Every row comes from one small tree of marks. The marks that hang from a mark follow it in brackets, in alphabetical order. Every link used is in the known rows. Which tree was each row made from?
Known rows
detoz[kefoz[moni]]: [ 0.797  2.151  3.178  0.272  1.948  0.173  4.369  0.556  1.345  1.471
 -1.389  2.313  0.445  1.150 -0.851  0.328  0.843  0.892  1.888]
zasa[limod[nugom]]: [ 1.735  0.751  0.923  0.945 -0.491  2.897  0.109  0.428  1.262 -0.011
  0.120  0.599 -0.352  0.189  0.233 -0.936 -0.502  0.297 -1.043]
detoz[kefoz[moni pamin] zasa[limod]]: [ 0.629  5.372  5.416  1.160  1.902 -1.319  7.269  1.231  3.369  3.292
 -2.662  2.988  0.964  1.123 -0.509 -0.307  1.286  1.957  2.809]
kefoz[detoz[zasa[limod]] moni pamin]: [ 0.204  6.502  6.696  0.755  1.761 -1.887  7.097  1.461  3.517  4.901
 -1.794  3.597  1.219  1.008  0.383 -1.263  0.869  1.259  1.723]
lasaz[zasa[limod]]: [-1.054  2.255  2.004  0.560 -1.224  1.453 -1.114  0.091  2.474 -0.988
 -0.088  0.912 -0.689  0.170 -0.375 -1.731 -1.333 -0.136 -1.311]
limod[zasa]: [ 0.306 -0.824  1.331 -0.076  0.097  0.095 -0.181  0.509 -0.409 -2.176
  0.587  0.025 -0.590  0.400 -1.631 -1.722  0.502  0.234 -0.978]
detoz[zasa[limod[nugom] moni[kefoz[pamin]]]]: [ 0.359  2.309  1.134  2.674  0.428  2.075  4.731  0.832  2.599  2.963
 -1.152  1.909  1.314  0.243  0.557  0.869  0.761  2.219  0.209]
detoz[kefoz[moni] zasa[limod]]: [ 0.475  4.881  4.471  1.476  1.417 -0.317  5.248  0.362  1.770  1.082
 -1.680  2.054  0.998  0.659 -2.417 -1.253  1.166  1.508  2.492]
vuta[zasa[limod[nugom] moni[kefoz[detoz]]]]: [ 0.271 -0.141  3.196  3.166 -0.339  4.477  3.118 -0.053  1.555  3.601
  0.271  2.831  1.625  0.794  0.359 -2.682  0.909  1.898 -1.476]
moni[kefoz[pamin]]: [ 0.692  1.083  1.474 -0.138  1.374  0.579  2.715  1.178  1.012  3.686
 -0.755  2.160  0.634  0.366  1.497  2.070  1.394  1.406  0.821]
detoz[kefoz[pamin] zasa[moni]]: [-1.521  2.203  1.497  1.955  1.572 -2.163  6.297  0.950  3.186  2.838
 -2.492  1.226  1.514  0.820  0.236  2.032  0.794  2.123  2.112]
vuta[zasa[limod moni[kefoz[detoz]]]]: [-0.915 -0.079  4.098  2.833 -0.534  3.510  2.464 -0.367  1.367  2.877
  0.070  2.233  1.331  0.639 -0.492 -3.541  1.606  1.468 -1.177]
moni[kefoz[detoz[zasa]]]: [-0.452  4.128  2.385  1.130  1.800 -0.834  3.292  0.956 -0.340  3.454
  0.125  1.966  2.162 -0.261 -1.225  1.168  1.230  1.762  1.675]
detoz[kefoz]: [ 0.093  0.932  1.339  0.548  1.265 -0.158  1.989  0.713  0.925  0.636
 -0.900  0.695  0.378  0.566 -0.686  1.038  0.509  0.907  1.300]
detoz[kefoz zasa[limod moni]]: [-1.284  2.454  2.163  3.020  0.394  0.490  3.829  0.276  2.450 -0.008
 -1.602  0.332  0.902  0.378 -2.171 -0.548  0.925  1.466  1.198]
lasaz[zasa[moni[kefoz]]]: [-2.051  0.887  0.387  1.404 -0.178  2.192  1.041  0.027  2.230  0.648
 -0.230  1.668  0.406  0.374 -0.038  0.791 -0.476  0.816 -0.933]
moni[kefoz[detoz[zasa[limod[nugom]]] pamin]]: [ 1.076  5.316  3.816  1.446  1.945  0.406  5.341  2.118  2.157  5.736
 -0.741  3.477  1.885  0.335  0.896  1.559  1.001  2.519  1.151]
detoz[zasa]: [-0.637  1.891 -0.418  0.596  0.093 -2.219  1.416 -0.208 -0.661  0.238
 -0.222 -0.279  1.176 -0.498 -1.047  0.000  0.048  0.827  1.218]
detoz[zasa[limod moni]]: [-1.305  1.456  0.947  2.477 -0.859  0.685  1.863 -0.381  1.557 -0.715
 -0.684 -0.351  0.562 -0.206 -1.556 -1.648  0.417  0.564 -0.088]

Write each row's tree
[ 0.937  0.437  2.711  1.586  1.836  2.472  4.880  2.186  2.477  2.783
 -0.123  3.055  0.696  1.394  0.603  0.801  0.960  2.037 -1.260]
limod[nugom zasa[moni[kefoz[detoz pamin]]]]
[-0.200  3.620  2.542  1.857  0.680 -0.683  2.884  0.526  1.236  0.196
 -1.165  0.505  0.929  0.090 -2.257 -0.471  0.808  1.496  1.887]
detoz[kefoz zasa[limod]]
[-0.529  3.291  1.824  0.727  1.871 -3.361  5.403  1.224  1.934  3.044
 -2.085  1.364  1.507  0.516  0.150  2.111  0.710  2.140  2.782]
detoz[kefoz[pamin] zasa]
[-0.213  1.520  0.023  2.728 -0.649  1.581  2.495 -0.096  1.706  0.013
 -0.464  0.184  0.870 -0.066 -0.746 -0.740 -0.367  1.016 -0.429]
detoz[zasa[limod[nugom] moni]]
[ 1.147 -1.491  0.233  1.697  0.753  3.723  2.169  0.980  0.624 -0.399
  0.631  1.584  0.232  0.815 -0.833  0.152  0.721  1.552 -1.687]
limod[nugom zasa[moni[kefoz]]]
[ 1.239  0.437  1.672  2.229  0.380  4.807  3.656  1.174  3.537  3.001
 -1.029  2.448  0.129  0.802  1.784  0.884  0.926  1.524 -1.104]
zasa[limod[nugom] moni[kefoz[pamin]]]
[-1.149  2.907  3.154  2.578  0.905 -0.550  5.726  1.059  4.093  2.104
 -2.542  1.254  0.925  0.830 -0.316  0.440  1.088  1.946  1.514]
detoz[kefoz[pamin] zasa[limod moni]]
[-0.481  1.614  1.132  2.225 -0.621  4.905  1.134  0.470  3.348  0.620
 -0.147  2.190  0.075  0.530  0.202  0.069 -1.003  1.089 -1.927]
lasaz[zasa[limod[nugom] moni[kefoz]]]
[ 0.051  5.267  4.654  1.211  1.752 -0.463  4.793  1.843  2.066  5.154
 -0.955  2.922  1.612  0.203  0.165  0.710  1.595  2.072  1.443]
moni[kefoz[detoz[zasa[limod]] pamin]]
[ 1.279  6.559  5.984  0.892  1.971 -0.967  7.757  1.743  3.662  5.428
 -1.640  4.127  1.455  1.160  1.091 -0.495  0.227  1.659  1.435]
kefoz[detoz[zasa[limod[nugom]]] moni pamin]
[ 0.740 -1.999 -0.111  1.404  0.034  2.439  1.563  0.670  1.052 -1.589
  0.443  0.586 -0.226  0.928 -0.530 -0.773 -0.273  0.765 -2.046]
limod[nugom zasa[moni]]
[ 0.766  2.211  3.733  2.467  1.186  4.215  4.880  1.866  4.226  4.593
 -0.963  3.242  0.677  1.075  1.685  0.793  0.991  1.713 -0.929]
zasa[limod[nugom] moni[kefoz[detoz pamin]]]
[-0.833 -1.988  1.369  1.701 -0.139  1.537  3.470 -0.445  1.132  3.901
 -0.757  2.196  1.480  0.852  1.717 -1.024  1.371  1.897 -0.452]
vuta[zasa[moni[kefoz[pamin]]]]
[-0.530  0.521  3.771  1.305  1.562  1.213  4.016  1.846  2.293  2.028
 -0.366  2.415  0.340  1.217 -0.331 -0.217  1.803  1.439 -0.864]
limod[zasa[moni[kefoz[detoz pamin]]]]
[-0.263 -1.489  1.282  1.421  0.500  2.533  1.396  0.575  0.430 -1.155
  0.411  0.881 -0.119  0.627 -1.885 -0.900  1.565  0.962 -1.238]
limod[zasa[moni[kefoz]]]
[ 0.069  2.891  2.240  2.816  1.077  0.486  6.422  1.361  4.314  2.848
 -2.397  1.817  1.193  0.988  0.437  1.275  0.391  2.400  1.143]
detoz[kefoz[pamin] zasa[limod[nugom] moni]]
[-0.321  4.670  3.271  0.733  2.332 -1.800  5.250  1.719  1.352  5.672
 -0.870  2.929  2.122  0.241  0.671  2.094  1.458  2.249  1.947]
moni[kefoz[detoz[zasa] pamin]]
[-0.312 -0.031  1.963  2.406 -0.329  4.555  1.219  0.201  1.904  0.313
 -0.344  1.015 -0.139  0.245 -0.803 -0.944  1.474  0.518 -1.000]
zasa[limod moni[kefoz]]
[ 0.633 -1.611  1.448  2.920 -0.976  4.961  2.041 -0.715  0.945  2.091
  0.183  2.020  1.192  0.606  0.356 -2.527  0.878  1.778 -1.641]
vuta[zasa[limod[nugom] moni[kefoz]]]
